Each row was made from one small tree. The marks that hang from a mark follow it in brackets, in alphabetical order. Every link used is in the known rows. Write each row's tree.
Known rows
tinem(laripem(febufu(beko(duli) sase))): -0.537  1.759 -1.758 -1.078  0.374  2.196 -2.677 -2.278 -1.194 -0.183  0.449  0.495  0.529  6.962 -0.016 -0.633  1.870  1.004  0.558 -0.908 -0.072  1.389  3.766
febufu(sase(beko(duli) laripem(tinem))):  2.333  1.683 -2.539 -3.808  0.125  4.407 -0.205 -2.280 -1.812  0.367  0.550  1.203  1.040  3.324 -1.775 -0.355  2.452 -0.277  0.734 -1.632  1.475  1.835  0.379
laripem(beko(febufu sase) tinem):  0.359  1.245 -2.225  1.077 -2.882  3.588 -1.860 -1.121  0.213  0.854 -0.539  3.261  0.318 -0.230 -2.402 -0.608  0.456 -0.471 -2.006 -1.670 -2.585  1.990  0.640
sase(beko):  1.302  0.699  0.449 -1.570 -0.306  0.572  1.079  0.929 -0.928 -0.377 -0.009  0.939 -0.075  1.310 -0.792 -0.528  0.085 -1.406  0.223  0.089  0.016  0.655  0.505
sase(febufu(beko(duli)) laripem(tinem)):  0.704  0.343 -2.035 -2.904  0.484  2.641 -2.027 -0.784 -0.477 -1.755 -0.716  0.727  0.910  5.290 -2.355 -0.220  1.501 -1.627  1.254 -5.508  2.690  2.345  0.838
tinem(laripem): -0.150  0.334 -0.183 -0.935  1.611 -0.677 -0.908 -1.584 -1.127  0.096  0.360 -0.557  0.201  1.046  0.090  0.689  0.898 -0.033  0.457 -0.939  0.140 -0.050  0.872
tinem(laripem(beko(duli) febufu(sase))): -1.101  1.385 -1.755 -0.302  0.669  1.991 -2.477 -2.848 -1.795  0.500  0.457  1.135  1.003  5.639 -1.951  0.737  1.435  0.418 -1.317 -0.326 -0.795  0.211  4.428
sase(beko laripem(febufu tinem)):  1.187  0.759  0.806 -2.582  0.144  2.844  1.473 -0.546 -1.404 -0.210  0.065 -0.017  2.007  3.207 -2.623 -0.631 -0.051 -3.255 -1.969 -3.317  1.543  3.623  0.889
sase(febufu): -0.356  0.031 -0.011  0.348  0.186 -0.448  0.429 -0.027  0.426 -0.998 -0.672  1.092 -0.036  0.716 -0.154  0.522 -1.059 -0.855  0.588 -1.654  0.202 -0.225 -0.446
sase(febufu(beko(duli laripem(tinem)))): -0.067  0.174 -2.384 -0.735  0.610  2.092 -2.958 -0.424  0.350 -1.988 -0.591  1.882  1.204  5.233 -2.966 -0.922  1.475 -0.976  0.504 -6.270  1.205  2.575  2.342
laripem(beko): -0.732 -0.054 -0.203 -0.216 -0.440  0.419 -1.147  0.519 -0.305  0.115  0.246  0.950  0.356  0.413 -2.056  0.467  0.466 -0.783 -1.824  0.470 -0.634  0.109  1.192
febufu(beko(duli laripem(tinem))):  0.464  0.314 -2.358 -1.036  0.472  2.423 -3.244 -0.513 -0.120 -1.065  0.032  0.738  0.965  4.627 -2.677 -1.340  2.581 -0.110 -0.177 -4.541  1.145  2.772  2.788
laripem(beko(duli sase) febufu tinem):  0.044  1.507 -2.310  0.903 -2.078  3.838 -2.205 -2.694 -1.160  0.919 -0.758  0.922  1.354  3.521 -3.750 -0.724  1.036 -0.595 -2.868 -2.088 -0.944  1.613  3.050
beko(duli febufu sase(laripem)):  2.975  1.792 -2.024  0.080 -1.526  2.675 -0.883 -0.863 -1.043 -0.247 -1.921  1.479  1.554  3.379  0.243 -1.348 -0.135  0.621  2.560 -4.020 -0.649 -1.675  1.474
beko(duli laripem):  0.930  0.097 -1.107  0.620  1.020  0.462 -1.489 -0.343 -0.499 -0.862 -0.523  0.396  1.632  3.467 -1.328 -0.465  0.756  0.422  0.851 -3.506  0.378 -0.945  2.939
beko(febufu(sase) laripem):  0.363  0.750 -1.265  1.528 -0.565  2.064 -0.725 -0.389  1.174 -0.168  0.317  3.233  1.344  0.986  0.508 -0.601 -0.116  1.433  0.404 -1.998 -2.453  0.556  1.007
beko(duli(febufu(sase)) laripem):  0.180  0.515 -3.273  1.595 -0.187  2.534 -1.711 -1.882  1.423 -0.676 -0.447  0.857  1.936  3.679  0.122 -1.487 -0.495  1.317  0.112 -2.548  0.225 -0.821  3.283
laripem(beko(febufu) tinem): -0.710 -0.097 -1.355  0.461 -0.898  2.357 -1.689  0.793  0.455 -0.170 -0.186  3.216 -0.183  0.945 -2.790 -0.016  0.354 -1.663 -2.154 -2.145 -0.972  3.152  1.185
tinem(laripem(beko(duli sase(febufu)))):  0.499  1.777 -2.463 -0.412 -0.163  0.910 -2.889 -2.932 -1.992 -0.186 -1.271  1.710  0.772  3.773 -2.223  0.575  1.027 -0.235  0.655 -2.871 -1.073 -2.198  2.624
laripem(beko(duli) febufu(sase)): -0.836  1.002 -1.463  0.730 -0.838  2.703 -1.610 -1.229 -0.722  0.502  0.070  1.617  0.951  4.636 -1.936  0.211  0.749  0.416 -1.752  0.488 -0.965  0.230  3.519
laripem(tinem): -0.371 -0.233 -0.970 -0.539  0.059  1.363 -0.515 -1.216  0.297  0.335  0.325  0.187 -0.099 -0.472 -1.250 -0.085  0.923 -0.461 -1.266 -0.980  0.643  2.320 -0.655
laripem(febufu): -0.700  0.134  1.003  1.017 -0.263  0.326  0.633 -0.106 -0.073 -0.207 -0.334 -0.269  0.711  1.995 -0.334 -0.373 -1.182 -0.908 -1.210 -0.714  0.009  1.047  1.437

Write each row's tree
 1.005  1.534 -1.964  1.676 -1.123  3.362 -1.691 -3.465 -0.554  0.250 -0.933  0.289  2.742  3.653 -2.501 -1.539  0.723  0.353 -1.571 -4.829 -0.742  1.320  3.006 -> beko(duli laripem(febufu tinem) sase)
-0.963  0.269 -2.974 -1.339 -0.894  4.568 -1.508 -2.428  1.155  0.470  0.625  0.684  1.671  0.554 -2.350 -0.210  0.440 -0.862 -3.518 -1.171  0.851  2.152  0.428 -> duli(febufu(sase(laripem(beko tinem))))
 1.127  0.579  0.529 -0.680  0.407  0.185  0.759  0.843 -0.357 -1.725 -0.454  2.091  1.588  2.291 -1.876 -0.454 -0.734 -2.210  0.485 -4.083 -0.270  0.337  1.190 -> sase(beko(laripem) febufu)
-0.572  1.349 -1.010  0.953 -2.482  3.207 -1.209 -2.638 -0.330  1.194 -0.027  0.845  1.286  0.741 -3.315 -0.537  0.359 -0.839 -4.263 -0.666 -1.828  2.296  1.247 -> laripem(beko(sase) febufu tinem)
-0.917  0.553 -0.600 -0.058  1.263  0.533 -2.323 -1.259 -2.157 -0.470 -0.350  0.423  1.224  6.390 -2.756  0.560  0.786 -1.396 -1.222 -2.389  0.212  0.033  5.303 -> tinem(laripem(beko(duli) febufu))
 2.366  1.843 -3.050 -2.578 -1.521  4.088 -2.713 -2.438 -1.190  0.216 -0.553 -0.397  1.278  3.303 -1.743 -1.504  2.664  0.479  0.670 -3.325  0.926  1.439  0.574 -> febufu(beko(duli sase(laripem(tinem))))
-0.284  0.164 -0.271 -0.069  0.094  0.280 -1.535  0.811  0.929 -2.102 -0.229  1.554  1.126  2.853 -1.222 -0.806 -0.011 -0.933  0.338 -4.042 -0.225  0.874  1.204 -> sase(febufu(beko(laripem)))
 0.987  0.750 -2.370  1.583 -0.146  2.395 -1.564 -0.453  0.367 -0.575 -0.393  3.460  1.367  3.878  0.212 -0.780  0.349  1.752  1.749 -3.187 -1.556 -0.105  2.906 -> beko(duli febufu(sase) laripem)
-0.647  0.713 -2.323  0.707 -1.214  2.846 -2.139 -0.737  2.514 -0.976  0.442  0.925  1.671  2.683  0.324 -2.228 -0.028  0.920 -1.046 -1.373 -0.522  1.307  1.919 -> duli(febufu(beko(laripem) sase))
 1.100  0.992 -3.904  1.811 -1.492  3.654 -2.511 -3.273  1.038 -0.377 -1.418  0.287  2.361  2.723 -1.508 -2.479 -0.130  0.314 -0.987 -5.156  0.339  0.475  2.724 -> beko(duli(febufu) laripem(tinem) sase)
 1.604  1.381 -2.010  1.363 -0.749  1.102 -1.508 -2.222 -0.276 -0.942 -1.630  1.479  2.040  2.959 -0.995 -0.815 -0.184  0.622  1.599 -4.697 -0.981 -2.148  1.801 -> beko(duli laripem sase(febufu))
 0.250 -0.156 -2.034 -2.219  0.848  2.419 -1.924 -1.060 -1.092 -0.907 -0.717  1.465  1.437  3.927 -4.256  1.014  1.167 -2.278 -0.617 -4.996  1.983  1.171  1.394 -> sase(febufu laripem(beko(duli) tinem))
 3.150  1.027 -0.549 -2.032  0.038  1.982  0.425  1.831 -1.888 -1.745 -1.420  2.416  1.131  5.721 -0.778 -1.160 -0.290 -1.985  2.880 -4.520  0.901  0.207  2.814 -> sase(beko(duli febufu) laripem)
 1.686  1.225 -3.611 -0.434 -1.515  4.215 -1.504 -3.593  0.131 -0.056 -1.579 -0.888  2.266  2.750 -1.099 -1.994 -0.008 -0.391 -0.272 -4.495  1.864  0.374  1.245 -> beko(duli(febufu) sase(laripem(tinem)))
 0.464  1.715  0.280 -0.575 -1.257  2.497  1.615 -0.701 -0.490  0.344  0.650  1.484  0.635  2.520 -0.202 -0.649 -0.498 -0.554 -1.033  1.280 -1.103  1.563  1.083 -> laripem(febufu(sase(beko)))
-0.973 -0.026 -1.286  0.288 -0.172  2.495 -2.002 -0.798 -0.937 -0.120 -0.339  1.008  0.980  4.707 -4.093 -0.159  0.817 -1.834 -2.876 -2.439  0.712  2.660  3.724 -> laripem(beko(duli) febufu tinem)
 0.450  1.211 -3.229  1.570 -2.587  2.554 -2.642 -1.389  0.218 -0.228 -1.651  0.819  1.246  3.102 -1.610 -1.800 -0.531 -0.041 -1.021 -1.407 -0.558 -1.741  3.379 -> laripem(beko(duli(febufu) sase))
 0.759 -0.041 -2.194  1.160  0.461  2.321 -2.085 -0.115  0.154 -1.166 -0.891  2.681  1.250  4.025 -1.884 -1.185  0.584 -0.430  0.375 -6.245  0.041  2.206  3.174 -> beko(duli febufu laripem(tinem))
 1.456  0.586 -1.603 -1.246  0.941  1.842 -0.677 -0.502 -0.796 -1.870 -0.886  2.575  1.522  4.789 -3.434 -0.487  0.730 -2.356  0.642 -6.190  1.205  1.915  2.327 -> sase(beko(duli laripem(tinem)) febufu)
 1.353  1.709 -2.466  1.600 -2.535  2.515 -2.462  0.027 -0.713 -0.004 -1.637  3.268  0.496  3.239 -1.463 -0.985  0.217  0.380  0.468 -2.030 -2.410 -1.051  3.105 -> laripem(beko(duli febufu sase))
 1.194  0.352 -2.615 -0.273  0.194  2.897 -1.221 -0.531  0.375 -1.748 -1.028  1.177  1.961  5.133 -2.591 -2.366 -0.196 -2.350 -0.779 -5.625  1.932  2.239  4.080 -> sase(beko(duli(febufu) laripem(tinem)))
